What can hang from each mark:
q642: q148 q382
q718: q237 q965
q148: q370
q237: q382 q718
q382: q237 q370
q309: q370
q370: q148 q309 q382 q718

Every row comes from one small tree of marks. Brackets hold a mark, then the marks that hang from it, in the order of their numbers. Every link used is in the known rows. Which tree was each row made from?
Known rows:
(q148 q370): [ 13.0 -15.9   3.1  -3.3 -15.6   6.6   0.2  18.3  25.8 -18.0  15.1  30.6
 -56.9 -24.6 -22.3  22.6 -27.9 -30.1 -26.6]
(q718 (q237 (q382 (q370 q148 q309))) q965): [  6.1 -25.7  -8.9 -13.2 -22.3 -15.6 -31.2  -1.5   3.1 -62.1  -0.5  25.9
 -34.3   8.3   0.9   2.0 -35.3 -40.8   1.4]
(q370 q148 q309 (q718 q237 q965)): [ -1.4 -15.9 -10.2  17.1 -15.2  -0.7 -28.8 -29.7  16.3 -26.0  19.5  37.6
 -36.3 -16.9  15.6 -37.4 -27.7 -30.9  16.7]
(q309 (q370 q148 (q382 q237) q718)): [  0.0  20.2  11.5  14.2   0.7   1.2   4.6  17.5  26.7  -2.3  32.2  22.8
 -26.0 -17.0 -19.9  -7.6 -24.3 -19.1   0.1]
(q382 (q237 (q718 q965)) q370): [ 36.8   7.4   8.3 -22.4  -9.5  -5.9 -22.7  53.8  28.1 -58.0  31.9  -9.6
 -19.6  10.7  -3.6  21.1 -37.0   2.1   5.3]
(q718 (q237 q382) q965): [  3.1 -30.8  -7.6 -18.5 -20.2 -15.8 -31.1  -3.4   7.6 -61.8   5.8  32.1
 -38.4  -2.3  -7.6  10.2 -36.4 -51.0  -2.0]
(q309 q370): [ -7.4   0.0   6.0   7.2 -19.3   9.0  14.7  20.3  28.9 -30.2  25.6  13.1
 -51.9 -28.9 -36.5  19.8 -22.3 -24.1 -27.7]
(q382 (q237 q718) (q370 q148)): [ 36.8  19.3  26.2 -15.3   2.4   1.9 -13.2  44.2  27.6 -33.8  32.1   0.9
 -20.9   8.5   2.5  16.9 -37.5  10.9  12.0]
(q718 (q237 (q382 q370)) q965): [ 10.0 -26.9  -7.5 -21.7 -20.6 -17.4 -31.8   8.1   5.4 -68.3   3.7  23.7
 -34.6   7.7  -7.0  10.8 -35.8 -43.3  -2.4]
(q370 q148 q309 q382 (q718 q237 q965)): [ -6.4  -7.0 -18.7  20.8  -9.4  -3.8 -21.9 -23.2   7.2 -11.8  18.3  48.5
 -28.2 -19.4  15.0 -48.6 -34.3 -43.0  23.3]
(q237 q382): [  4.6  -2.2  10.9   0.4  -4.6   7.4 -11.7   2.4  31.7 -28.8  17.3  22.2
 -44.2 -36.9 -14.8   8.2 -41.6 -30.0  -1.4]
(q382 (q237 q718)): [ 19.7   7.6  16.6 -15.1   0.2   8.1 -12.2  34.2  37.3 -37.5  39.3   7.2
 -29.6 -18.1 -10.0  19.4 -38.0 -13.2   3.2]
(q370 q148 (q718 q237 q965)): [ 13.9 -12.6   5.6   2.8  -7.8  -9.7 -29.8 -20.9  14.3 -20.1  27.2  45.3
 -34.3  -9.4   7.5 -16.2 -30.9 -25.9  20.0]
(q309 (q370 q148 (q382 q237) (q718 q965))): [  1.7  13.5   3.6  13.5  -8.6  -9.1  -5.2  14.3  21.4  -9.2  28.6  23.4
 -23.3  -9.4 -14.2  -7.4 -24.1 -19.7   3.0]
(q382 q370): [ 21.3   2.8   7.0  -9.9 -12.8   9.9   2.2  30.5  27.0 -40.0  28.6   6.6
 -50.3 -21.5 -22.3  18.1 -39.6  -7.9 -13.9]
(q642 (q382 q370)): [ 16.3   1.3  20.3 -14.1 -12.5  15.4  12.7  22.2  24.6 -32.0  27.5  18.1
 -46.3 -43.3 -18.5  14.3 -46.5 -34.4   8.4]
(q642 (q148 (q370 q309 q718)) q382): [  7.6   1.4  10.6   4.4  -6.6  18.0  -4.7  -1.2  26.5 -14.4  39.6  44.6
 -52.2 -49.7   2.2  10.5 -32.5 -43.5   7.4]
(q642 (q148 (q370 q309 (q718 q237)))): [  5.7  -4.1  -2.5   5.6  -4.6  12.1 -16.4   0.6  26.4 -24.2  39.3  41.2
 -56.6 -28.0  -2.1  13.2 -24.7 -29.5 -15.2]
(q642 (q382 (q370 q148))): [ 17.9   5.3  26.6 -10.1 -11.1  14.6  13.1  12.7  20.2 -20.5  25.3  25.1
 -44.9 -39.3 -10.4  12.5 -47.1 -28.0  15.6]
(q718 q965): [ 11.4 -17.2 -10.1  -5.5 -33.7  -6.5 -16.4   1.9  19.2 -40.3  25.1  24.8
 -53.0 -25.8 -12.8  18.5 -39.9 -24.3  -7.3]
(q718 (q237 (q382 q370))): [  4.9 -14.5  10.2 -18.6   0.7   3.2 -11.8  14.1  17.2 -54.0  11.4  22.9
 -39.7  -8.3 -17.3   9.8 -36.6 -42.7  -8.5]

Which tree is each row?
[ 28.4  10.5   6.7  -5.7 -12.6  -1.5 -21.9  34.3  23.5 -44.6  23.3  -4.7
 -19.5  11.3  13.6   2.3 -34.6   7.8  13.1]	(q382 (q237 (q718 q965)) (q370 q148 q309))
[ 22.3   1.2   8.4 -15.9  -9.7  -1.6 -21.3  31.1  31.4 -44.2  35.6   7.5
 -27.2 -10.2  -5.1  19.6 -38.0 -13.5   5.7]	(q382 (q237 (q718 q965)))
[  4.2  12.9 -12.5  19.3  -4.8  -2.0 -23.6  -9.6  22.1  -2.2  29.6  30.1
 -19.1 -22.0  17.0 -43.5 -39.9 -22.6  27.7]	(q370 q148 q309 (q382 q237) (q718 q965))
[ -2.8  -6.4   6.6  13.2 -13.1 -10.0 -14.1  -1.8  17.6 -26.7  16.5  27.7
 -30.2  -4.4 -12.8  -6.2 -15.7 -27.5  -0.7]	(q309 (q370 q148 (q718 (q237 q382) q965)))
[ -2.7  14.2   2.6   8.5   0.2   3.1   4.0  30.6  32.7 -19.5  35.4  12.0
 -27.1 -23.6 -31.0  -4.6 -24.4 -27.5  -9.5]	(q309 (q370 (q382 q237) q718))
[ 16.6  23.1  19.7 -17.4  -0.6  20.3   0.2  23.2  29.1 -36.8  49.1  15.4
 -42.0 -35.6   0.4  23.9 -47.0 -24.2  10.6]	(q642 q148 (q382 q237 (q370 q309)))
[ 21.8  11.6  26.0 -26.7  -2.7  14.2   8.2  35.9  29.7 -36.0  32.0   6.0
 -33.5 -31.5 -17.6  18.0 -48.5 -29.2  11.0]	(q642 (q382 q237 q370))
[ 25.9   5.1  -3.1 -12.0 -14.7   0.5 -22.6  47.4  29.5 -61.9  26.9 -15.5
 -20.9   5.6   2.5   6.0 -34.5  -0.6   3.2]	(q382 (q237 (q718 q965)) (q370 q309))
[ -1.0 -17.8 -14.9   9.4  -4.6   6.5  -8.7  12.4  21.2 -17.8  11.7  36.8
 -39.5 -22.9 -11.7 -19.6 -23.1 -51.2 -13.5]	(q148 (q370 q309 q382 (q718 q237)))
[ -0.4  12.4   8.5  10.3 -14.4  -6.0   5.6  22.7  15.8 -13.2  21.5  23.7
 -29.2  -7.5 -15.1  10.8 -26.2 -18.7  -3.5]	(q309 (q370 q148 (q382 (q237 (q718 q965)))))
[ -1.5   7.2  13.6  20.5  -9.5   4.6   3.1   3.3  29.1  -9.0  29.1  23.4
 -39.8 -23.7 -20.2  -3.1 -17.9 -14.3  -6.2]	(q309 (q370 q148 q718))
[ 27.3  10.2  14.5   2.7  -2.3   5.5  -9.7  13.6  27.6 -19.0  33.1  17.4
 -38.4 -16.4  -5.5  -4.7 -34.9   1.8   7.9]	(q382 (q370 q148 q718))
[ 35.8  12.1   4.8 -22.3  -0.1  -4.8 -26.7  42.8  36.3 -49.0  39.6 -10.4
 -18.8   2.1  -9.9   4.6 -38.1   0.0   4.8]	(q382 q237 (q370 (q718 q965)))
[ 28.5  21.5  20.7 -20.8   1.3   7.2 -15.6  23.4  29.3 -35.7  55.4  20.1
 -31.9 -26.9   3.0  21.4 -44.7 -20.7  22.3]	(q642 q148 (q382 q237 (q370 (q718 q965))))
[ 12.6  -1.9  18.0  -7.5  -0.9  12.1  -7.0   3.3  21.4 -18.2  40.0  51.4
 -49.5 -39.4  -2.3  20.1 -32.9 -48.5   8.2]	(q642 (q148 (q370 (q718 q237))) q382)
[ -5.8 -23.0 -22.1  10.6 -13.1  -0.4 -37.4 -14.6  26.0 -51.2  17.4  21.6
 -31.7 -22.7   3.1 -36.6 -27.3 -46.3   9.0]	(q370 q309 (q718 (q237 q382) q965))
[ 25.3 -10.5   0.4   2.8 -19.0 -15.0 -39.4  24.7  18.9 -54.6   9.0  12.9
 -20.0  -0.6   9.5   5.7 -31.1 -13.5  20.2]	(q237 (q382 q370) (q718 q965))
[ 15.2  -2.9   5.0  12.0  -8.2   3.5 -25.0  23.6  27.8 -47.3  11.1   7.4
 -24.9 -16.2   6.5  -4.7 -30.3 -15.9  14.5]	(q237 (q382 (q370 q309)) q718)
[ 12.8  -8.0  -4.1   6.1  -2.9   2.7  -7.6  19.6  25.4  -4.0  21.5  38.7
 -40.9 -27.8 -17.2  -3.8 -27.7 -36.7 -10.1]	(q148 (q370 q382 q718))
[ 16.2  -4.4   2.6  -5.9  -4.6   1.7  -2.6  36.2  22.3 -13.0  16.7  30.2
 -37.7 -15.0 -16.3  16.4 -31.1 -33.2 -14.1]	(q148 (q370 (q382 (q237 q718))))
[ 20.2  16.4   3.1   4.7   2.4 -11.4 -25.1  -0.3  19.8   3.6  36.7  38.3
 -17.0 -14.9   8.6 -22.4 -42.5 -17.5  30.5]	(q370 q148 (q382 q237) (q718 q965))
[ -4.5   9.9 -10.9   6.7  -5.5  16.0   0.6  23.6  28.0 -25.3  28.9  14.4
 -32.1 -35.1  -6.4 -13.5 -42.4 -33.3   1.9]	(q370 q309 (q382 (q237 q718)))
[  5.9  -3.6 -11.4   8.0  -0.7   7.4 -10.0  22.0  31.4 -11.1  19.7  24.5
 -33.8 -24.6 -10.9 -16.5 -27.0 -37.0 -10.3]	(q148 (q370 q309 (q382 q237) q718))
[ 10.5  10.1  17.5 -12.8  -2.9  18.1  -1.1  15.0  28.4 -21.2  39.2  32.1
 -47.4 -37.5  -0.4  27.2 -38.7 -39.9   1.9]	(q642 (q148 (q370 q309)) (q382 q237))
[ 16.5   1.3  11.4  16.1  -7.4   2.4 -24.9  15.2  23.6 -36.0   9.1  15.0
 -24.4 -11.0  14.2  -7.3 -30.4 -10.2  21.4]	(q237 (q382 (q370 q148 q309)) q718)
[ 13.2 -21.4   2.2  -3.6  -3.5   2.7 -13.9  14.4  25.8 -24.3  18.1  34.6
 -43.9 -15.7 -17.8   2.5 -20.4 -39.2 -15.8]	(q148 (q370 (q718 q237)))
[ 15.3  -5.2  -4.6   4.8 -14.4  -0.3 -20.8   3.7  17.0 -39.3  20.3  16.2
 -34.6  -4.1   4.9 -19.8 -30.4 -12.2   7.5]	(q382 (q370 q148 q309 (q718 q237 q965)))
[ -2.0 -14.7  -8.2  19.5 -11.1  -3.5 -36.0 -32.9  17.0 -26.7  12.3  36.8
 -30.0 -13.9  19.4 -41.9 -28.2 -33.7  22.3]	(q370 q148 q309 (q718 (q237 q382) q965))
[ 39.6  13.6  17.5 -16.0  -8.0  -8.4 -22.6  41.1  22.4 -41.0  28.6   0.8
 -18.4  16.2   7.5  17.2 -37.0  10.9  14.9]	(q382 (q237 (q718 q965)) (q370 q148))
